Known rows, with every step that occurs:
tafeso-lamu-zorugef-rikisep-voneg: [-2.600 -1.367 -0.691  4.524  1.355 -0.985  1.594  0.702  0.929 -0.500
 -1.822 -4.637 -1.584 -1.807 -0.424 -1.733  0.198  2.054  0.620  0.722
 -1.685 -3.332  0.349  2.705]
voneg-lamu: [-0.426  0.587  0.017  0.908  1.236 -0.338  0.818 -0.642  2.283 -2.036
 -2.485  2.204 -0.768 -2.773 -0.370  0.897 -0.464 -1.586 -1.433 -1.048
  1.553 -0.441  0.090  0.603]
zorugef-madi: [ 1.370 -1.519 -1.240  1.169  0.237  0.280 -1.897 -1.234  2.823 -1.124
 -0.982  1.706 -1.396  1.127 -0.269 -1.611 -0.669 -4.230  1.617  2.232
  3.878 -0.685 -0.562 -2.112]
lamu-zorugef-madi: [ 2.254 -1.659 -2.601  0.795  0.067 -0.994 -0.472  1.395  4.490 -1.238
 -0.201  0.430 -1.566 -0.647 -1.431 -1.621  0.397 -3.789  1.200  0.592
  3.895 -0.554 -0.099 -2.667]
lamu-tafeso-madi: [-1.941 -1.437  0.493 -2.115 -0.426 -0.259  2.343 -2.582  2.448 -1.181
 -1.843 -0.612 -0.959  1.120 -3.879 -0.571  0.336 -1.448 -1.077  2.596
 -0.769 -0.814 -0.727 -0.076]
madi-zorugef: [ 2.022 -2.810 -1.622 -2.095  2.469 -1.579 -0.489 -0.552  1.757 -0.070
 -1.525  2.550  0.363 -0.580  0.706 -0.847  0.473 -1.996  0.738 -0.275
  6.243 -2.029 -1.763 -2.123]
lamu-tafeso-madi-zorugef-rikisep: [-1.364 -1.841 -0.674 -1.880 -0.019 -1.414  0.497 -1.669  2.518  0.069
 -2.856 -2.043 -0.056  0.933 -2.159  0.053  1.180  0.748 -0.522  3.158
  1.216 -2.489 -2.918  0.430]
loku-rikisep-voneg-lamu: [-1.257  1.769  0.728  3.187  1.704  0.590  0.139 -0.698 -0.747  0.178
 -1.865  1.640 -1.808 -1.811 -0.828 -0.580 -0.804 -2.141 -3.095 -1.530
  0.051 -0.039  1.818  2.720]
tafeso-madi-zorugef-rikisep-voneg: [-1.910 -2.638  0.685  0.725  0.646 -0.937 -0.218 -2.654  0.588 -0.743
 -1.685 -1.733 -0.072  0.842 -1.183 -2.017  0.355 -0.108  0.352  3.207
  0.912 -1.487 -0.055  0.594]
rikisep-zorugef-lamu-tafeso: [-2.368  0.295 -0.722 -0.924  0.194 -2.318  1.590  3.103  2.420 -0.375
 -1.829 -1.137 -0.772  0.754 -3.570 -0.485 -0.589 -0.033 -0.140 -1.007
 -2.134  0.099  0.333 -0.375]
tafeso-madi-zorugef-lamu: [ 1.570 -2.167  0.176 -2.600 -1.099 -2.010  0.044 -1.643  3.848 -1.856
 -1.909  3.230  1.073  1.727 -1.568  1.402  0.075 -1.777 -0.370 -0.014
  1.426 -1.257 -2.174 -0.986]
madi-zorugef-lamu-tafeso: [ 0.838 -1.023 -1.968 -3.068  1.636 -2.972  0.696  3.168  4.703 -0.329
 -1.794  0.176 -0.585  0.978 -1.798 -0.125  0.375 -0.746 -0.258 -1.173
  1.296 -2.635 -2.223 -0.296]
voneg-lamu-zorugef: [ 0.514  0.225 -1.556  0.387  1.050 -1.749  2.497  2.206  3.847 -2.146
 -1.635  0.845 -0.903 -4.507 -1.604  0.776  0.823 -1.267 -1.652 -2.808
  1.636 -0.398  0.273 -0.006]
lamu-loku: [ 0.476  0.175  0.491  0.060  0.720 -1.351  0.116 -3.553 -0.656  0.772
 -1.135  1.050 -0.262 -0.972 -0.043  0.992 -1.289 -1.098 -1.962  0.124
  0.171 -2.210 -2.722 -0.421]
lamu-voneg-rikisep: [-3.232 -1.753  0.637  2.321  3.358 -0.801  1.553 -1.800  1.856 -0.692
  0.313  0.866  0.787 -0.222 -1.633 -2.191  1.521  2.283  0.294 -0.677
  2.236 -4.177 -3.815 -1.587]
lamu-voneg-rikisep-zorugef: [-4.112 -1.331  1.061  2.927  2.194 -1.313  1.822 -1.685  0.137 -0.019
  0.089  0.311  1.235 -0.336 -3.062 -2.787  1.415  2.169  0.837 -1.490
  1.226 -1.299 -1.387 -2.686]
tafeso-madi-zorugef-rikisep-loku: [-1.569 -1.481 -0.530 -0.683 -0.930 -1.773  2.633 -4.602 -0.642  1.206
 -2.796  0.581  0.790 -3.174 -0.562  1.078 -0.072 -1.841 -2.145  4.433
  3.766 -2.292 -3.616 -0.897]
lamu-voneg-rikisep-loku: [-3.792 -0.966  0.214  2.336  2.429 -1.587  4.386 -3.559 -0.358  0.971
  0.168  1.484  0.759 -3.647 -1.541 -1.589  0.761 -0.068 -1.680  1.010
  3.452 -4.197 -4.376 -2.146]
loku-rikisep: [-0.352  0.398 -0.597  1.102  1.237  1.098 -0.437 -0.917 -2.486  2.175
 -2.026  3.028 -0.846 -0.511  0.045  0.895 -1.212 -1.840 -2.290 -0.102
  3.167 -1.206 -1.005  0.060]
voneg-rikisep-loku: [-2.063 -1.410 -0.589  1.425  1.576 -0.509  5.150 -2.696 -1.160  1.724
 -1.467  0.870  0.406 -4.524  0.123 -0.002 -0.188 -2.142 -1.768  0.935
  3.658 -3.022 -2.263 -1.690]
loku-rikisep-voneg: [-1.580 -0.237  0.263  2.480  2.153  0.855 -0.390 -0.743 -2.896  1.679
 -0.863  0.950 -1.551 -0.009 -0.451 -1.896 -1.259 -2.202 -1.606  0.261
  1.418 -0.810  1.437  1.096]
tafeso-madi-zorugef-rikisep: [-0.692 -2.327 -0.143 -0.917 -0.428 -0.802 -0.370 -3.146  1.444 -0.448
 -2.935 -0.076  0.811  0.305 -0.747  0.777  0.675  0.368 -0.204  3.013
  2.594 -2.038 -2.683 -0.273]
zorugef-rikisep-voneg-lamu: [-3.230  0.693  0.728  3.726  1.486 -0.326  0.363  0.005  1.162 -1.787
 -2.453 -1.643 -1.289 -2.465 -0.608 -0.826 -0.632  0.276 -1.240  0.701
 -1.137 -0.664  1.316  3.005]
zorugef-rikisep: [-2.722 -0.788 -0.646  1.641  0.925  0.026 -0.232 -0.181  0.027 -0.254
 -2.903 -1.057 -0.275 -1.230  0.398  0.587 -0.871  1.274  0.070  2.700
  1.619 -2.059 -1.819  0.375]

Rows:
[-2.119 -0.883  0.458  1.674 -0.058 -1.190  2.132  1.076  1.148 -0.263
 -1.697  0.261  1.261  0.085 -2.021  0.510 -0.193  0.799  0.214 -2.551
 -0.959 -0.319  0.154 -1.390]
voneg-rikisep-zorugef-lamu
[-2.694 -0.392  1.089 -1.570 -2.232 -1.545  2.359 -0.992  2.673 -1.353
 -1.926 -0.642 -0.235  2.249 -5.434  0.239 -0.129 -0.693 -0.957  0.925
 -3.695  0.964  0.417 -0.275]
rikisep-zorugef-lamu-tafeso-madi
[ 0.420 -1.147 -0.782  1.861 -0.573 -0.286 -1.592 -1.120  1.357 -0.439
 -0.944  0.980 -0.914  1.104 -1.791 -2.348 -0.455 -4.113  2.049  1.411
  2.939  1.581  1.318 -3.131]
rikisep-zorugef-madi
[-1.574  0.668 -0.034  1.767  0.382  0.359  0.060 -0.887 -3.865  2.535
 -2.107  2.146 -0.250 -0.580 -1.536 -0.066 -0.950 -1.502 -1.488 -0.992
  2.027  1.289  1.002 -1.142]
loku-rikisep-zorugef
[-1.688 -1.211 -0.398  0.865  1.984 -3.378  3.558 -2.000  1.978  0.827
 -0.021  2.542  1.565 -2.591 -1.357 -0.622  1.156  0.058 -1.609 -0.621
  3.839 -4.882 -5.692 -2.225]
madi-zorugef-lamu-voneg-rikisep-loku
[ 1.765  1.193 -1.444  3.568  0.180 -0.258 -0.725  1.466  3.181 -0.431
 -0.375  0.513 -2.566 -1.329 -2.010 -1.629  0.408 -4.660 -1.711 -1.389
  1.415  0.397  1.638  0.503]
loku-rikisep-voneg-lamu-zorugef-madi
[-1.200 -0.256 -0.276 -1.272 -0.351 -1.529  0.891 -1.532  3.707 -0.935
 -3.650 -1.582 -0.298 -0.409 -2.383  0.927  1.434  0.585 -1.804  1.755
 -0.017 -1.839 -2.465  1.683]
voneg-lamu-tafeso-madi-zorugef-rikisep
[ 1.921 -1.792 -1.326 -1.998  1.016 -2.489 -0.534  1.409  3.442 -1.051
 -1.834  3.036  0.670  0.538  0.071  0.972 -0.300 -1.297  0.363 -1.378
  3.290 -1.986 -2.116 -1.380]
madi-zorugef-lamu
[ 1.619 -3.228 -0.100 -2.798  0.147 -1.047  0.236 -3.876  2.062 -0.988
 -1.715  2.735  0.736  0.806 -1.171 -0.201  0.911 -2.509 -0.030  1.247
  4.322 -1.123 -1.707 -1.930]
tafeso-madi-zorugef
[-2.163 -0.899 -1.035 -1.620 -0.528 -2.204  3.485 -3.196  0.566  1.699
 -2.827 -1.295 -0.127 -2.616 -1.974  0.340  0.500 -1.274 -2.426  4.409
  2.386 -2.738 -3.685 -0.258]
lamu-tafeso-madi-zorugef-rikisep-loku
[-1.541  0.113  0.748  2.400  1.964 -0.486  0.935 -0.549  1.612 -2.319
 -1.500  0.536 -1.464 -2.217 -0.786 -1.558 -0.506 -1.940 -1.059 -0.721
  0.149  0.020  2.218  1.709]
rikisep-voneg-lamu
[-0.201 -1.916 -1.455 -0.202  1.597 -1.274 -0.979 -0.237  1.061  0.260
 -2.806 -0.268  0.347 -0.910  1.050  0.123  0.262  0.726  0.475  1.564
  4.338 -2.847 -2.858 -0.551]
madi-zorugef-rikisep
[ 0.865  3.706  0.716  1.874  0.059 -0.038 -0.245 -3.270 -2.172  2.532
 -2.392  2.995 -1.011 -1.942 -0.396  3.039 -1.335 -1.504 -5.775 -2.232
 -0.627 -1.502 -2.550  2.237]
voneg-lamu-loku-rikisep
[-1.828  2.235  1.616  3.299  0.598 -1.520  0.179 -2.933 -0.199 -0.158
 -1.860 -1.848 -1.120 -2.309 -0.543  0.649 -1.131  0.657 -3.332  0.079
 -3.696 -1.823 -1.078  3.295]
zorugef-rikisep-voneg-lamu-loku
[-1.146 -1.905  0.113  0.828  2.707 -2.599  0.762 -0.204  4.277 -0.871
  0.199  1.965  1.765  0.981 -1.606 -1.172  1.934  2.366  0.303 -2.504
  2.378 -4.799 -5.102 -1.695]
madi-zorugef-lamu-voneg-rikisep
[ 0.568  0.917  0.726 -0.049 -0.464 -2.251 -0.038 -1.682  0.925 -0.063
 -1.394  1.584  0.103  0.053 -0.665  2.528 -1.976 -0.393 -2.354 -0.889
 -2.222 -2.344 -3.161  0.332]
zorugef-lamu-loku
[ 0.723  2.092  0.961  0.827  0.415 -1.518  0.648 -3.411  0.767 -0.280
 -1.956  1.625 -0.634 -2.569 -0.479  2.014 -0.923 -1.084 -3.534 -1.587
 -1.072 -1.525 -2.308  1.286]
voneg-lamu-loku
[-3.082 -1.037  0.890  2.305  2.230 -1.545  1.499 -0.224  3.327 -1.435
  0.141  1.231  1.241  0.678 -2.130 -0.836  0.903  2.734 -0.043 -1.704
  0.172 -4.219 -4.189 -0.891]
zorugef-lamu-voneg-rikisep
[-2.792 -0.245 -0.364  0.189  0.701 -1.900  3.253  2.926  2.709  0.338
 -1.733 -2.212 -0.110  0.655 -3.670 -0.463  0.413  1.085 -0.276 -2.202
 -2.479 -1.060 -0.228 -0.392]
voneg-rikisep-zorugef-lamu-tafeso
[-2.552 -2.210  0.125 -0.300  1.039 -1.505  0.668 -1.225  1.612 -0.252
 -1.650 -3.805 -0.889  1.305 -2.478 -2.538  0.934  0.229 -0.002  3.228
 -0.481 -1.961 -0.232  1.353]
lamu-tafeso-madi-zorugef-rikisep-voneg
[ 1.423  1.822  0.027  2.805 -1.622 -0.083 -2.457 -3.234 -2.020  3.059
 -0.950  1.719 -1.168  1.525 -1.860 -0.355 -1.168 -4.040 -1.690  0.281
  0.841  0.785 -0.661 -1.622]
lamu-loku-rikisep-zorugef-madi
[-1.244 -0.211 -0.058  2.159  1.984 -1.477 -0.322  0.057  2.097 -1.411
 -2.394 -0.960 -0.802 -2.205 -0.093 -0.942  0.389 -0.124 -0.857 -0.043
  1.162 -1.330  0.358  2.157]
madi-zorugef-rikisep-voneg-lamu
[ 0.607  0.500 -0.770  2.824 -0.930  0.855 -2.327 -1.319 -1.030  1.860
 -1.371  2.191 -1.288  1.470 -1.768 -1.320 -0.774 -4.263 -0.060  0.713
  3.050  1.536  0.906 -2.135]
loku-rikisep-zorugef-madi
[-2.673 -0.197 -2.102  1.287  0.229 -2.083  4.085  0.282 -0.552  1.206
 -2.098 -1.328 -0.323 -6.149 -0.506  0.993 -0.390 -0.563 -2.087  2.476
  2.759 -2.312 -2.277 -0.852]
lamu-zorugef-rikisep-loku
[-1.606 -0.294  0.232  0.638 -0.604 -1.788  0.540  1.356  0.792 -1.048
 -1.842  1.543  0.545  0.183 -1.891  0.482 -1.355 -0.494  0.256 -1.251
 -0.623  0.935  0.752 -1.421]
rikisep-zorugef-lamu
[-2.083  2.134 -0.216  1.537  2.317 -0.259  1.370  1.314  0.842  0.719
 -1.802 -1.098 -2.934 -1.055 -2.493 -1.390 -0.135 -1.501 -3.306 -1.212
 -1.596 -0.755  1.318  3.323]
loku-rikisep-voneg-lamu-tafeso
[ 1.545 -0.296 -1.491  2.754  0.345 -1.287 -0.076  1.594  5.237 -2.434
 -0.057 -0.485 -2.305 -1.698 -2.147 -2.574  0.717 -4.274  0.209 -0.675
  1.447  0.387  2.022 -0.432]
rikisep-voneg-lamu-zorugef-madi
[-1.886  0.240  0.980 -1.380 -0.692 -0.399  2.692 -2.528  3.742 -2.169
 -2.428 -0.107 -1.296 -0.237 -4.060  0.517  0.625 -1.467 -2.405  1.247
 -1.990 -0.043 -0.147  1.443]
voneg-lamu-tafeso-madi
[-2.222 -0.074 -1.892  3.108 -0.157 -1.706  4.523 -1.048 -0.292  1.422
 -2.970 -2.231 -0.726 -5.659  0.205  1.383 -0.215  0.354 -1.799  2.028
  1.154 -4.097 -2.970  1.021]
tafeso-lamu-zorugef-rikisep-loku
[-0.351  1.306  1.236  4.333  1.139  0.269 -0.068 -4.524 -3.830  3.241
 -1.410 -0.268 -1.924  0.488  0.275 -0.384 -1.469 -0.782 -3.080 -0.722
 -2.544 -3.371 -1.056  3.491]
tafeso-lamu-loku-rikisep-voneg
[-0.115 -1.757 -0.390  3.005 -0.014  0.239  0.130 -1.267  1.523  0.268
 -0.813 -0.232 -0.224  0.898 -1.820 -2.435  0.601 -2.907  1.930  0.072
  2.504  0.251  0.654 -3.129]
voneg-rikisep-zorugef-madi
[-3.142 -0.900  1.345 -0.662 -1.681 -1.084  4.044 -1.007  2.975 -0.775
 -1.904 -1.779  0.416  2.043 -5.554  0.218  0.840  0.346 -1.094 -0.149
 -4.100 -0.197 -0.265 -0.305]
voneg-rikisep-zorugef-lamu-tafeso-madi
[-2.388 -0.927  0.619  3.410  2.242 -1.015 -0.076 -3.645  1.830 -1.431
 -0.786  1.446 -0.530  0.564 -0.939 -1.754  0.484  2.244  0.869  0.338
  0.814 -4.865 -3.920  0.741]
tafeso-lamu-voneg
[ 0.869  0.280  0.713  2.192  0.392 -0.868  0.764 -5.337 -0.674  1.077
 -2.273  0.058 -0.831 -0.441  0.839  1.508 -1.045  0.304 -1.566 -0.324
 -1.734 -4.481 -3.521  1.934]
tafeso-lamu-loku
[-0.641  1.807  1.190  2.482  0.459 -0.894 -0.623 -1.594 -2.611  2.269
 -0.675  0.972 -1.117  0.854 -0.914  0.497 -2.176 -1.174 -3.627 -1.183
 -2.938 -1.678 -0.821  2.336]
zorugef-lamu-loku-rikisep-voneg
[-1.913 -0.891 -1.835  1.253  0.719 -1.299  1.261  2.390  1.614 -0.518
 -2.114 -2.373 -0.265 -2.990 -0.666  0.613  0.174  1.636 -0.238  0.897
  1.508 -2.038 -1.403 -0.139]
lamu-zorugef-rikisep
[-2.822 -0.168  0.533  1.142  1.473 -2.388 -0.897 -0.039  3.469 -2.549
  0.279  3.017  0.381  1.089 -2.241 -0.738 -0.415  1.558  0.043 -0.247
  0.366 -2.708 -3.593 -1.037]
zorugef-lamu-voneg
[-2.870 -1.662  0.880  4.309  2.951 -0.314  2.150 -3.449  1.908 -0.423
 -0.771 -0.128  0.317  0.288 -0.744 -1.682  1.669  3.456  0.652 -1.181
  0.489 -6.167 -4.421  0.567]
tafeso-lamu-voneg-rikisep
[ 2.711 -1.510 -2.310  2.740 -0.254 -0.542  0.066 -0.203  4.574 -1.063
 -1.244 -0.598 -2.026 -0.198 -0.579 -1.248  0.694 -2.844  1.597  0.097
  2.125 -2.533 -0.880 -0.721]
tafeso-lamu-zorugef-madi
[ 1.088 -1.071 -0.290 -3.242  0.266 -1.815  1.596 -2.076  4.713 -1.406
 -2.353  0.926 -0.385  0.052 -3.075 -0.058  1.755 -2.205 -1.675  0.059
  1.646 -1.124 -1.371  0.124]
voneg-lamu-tafeso-madi-zorugef
[ 0.709  2.076  0.280  1.123  0.446  0.065 -0.703 -3.446 -3.604  3.545
 -1.654  2.556 -0.750 -0.504 -0.035  2.095 -1.595 -1.405 -4.313 -0.735
  0.484 -2.134 -3.063  0.773]
lamu-loku-rikisep
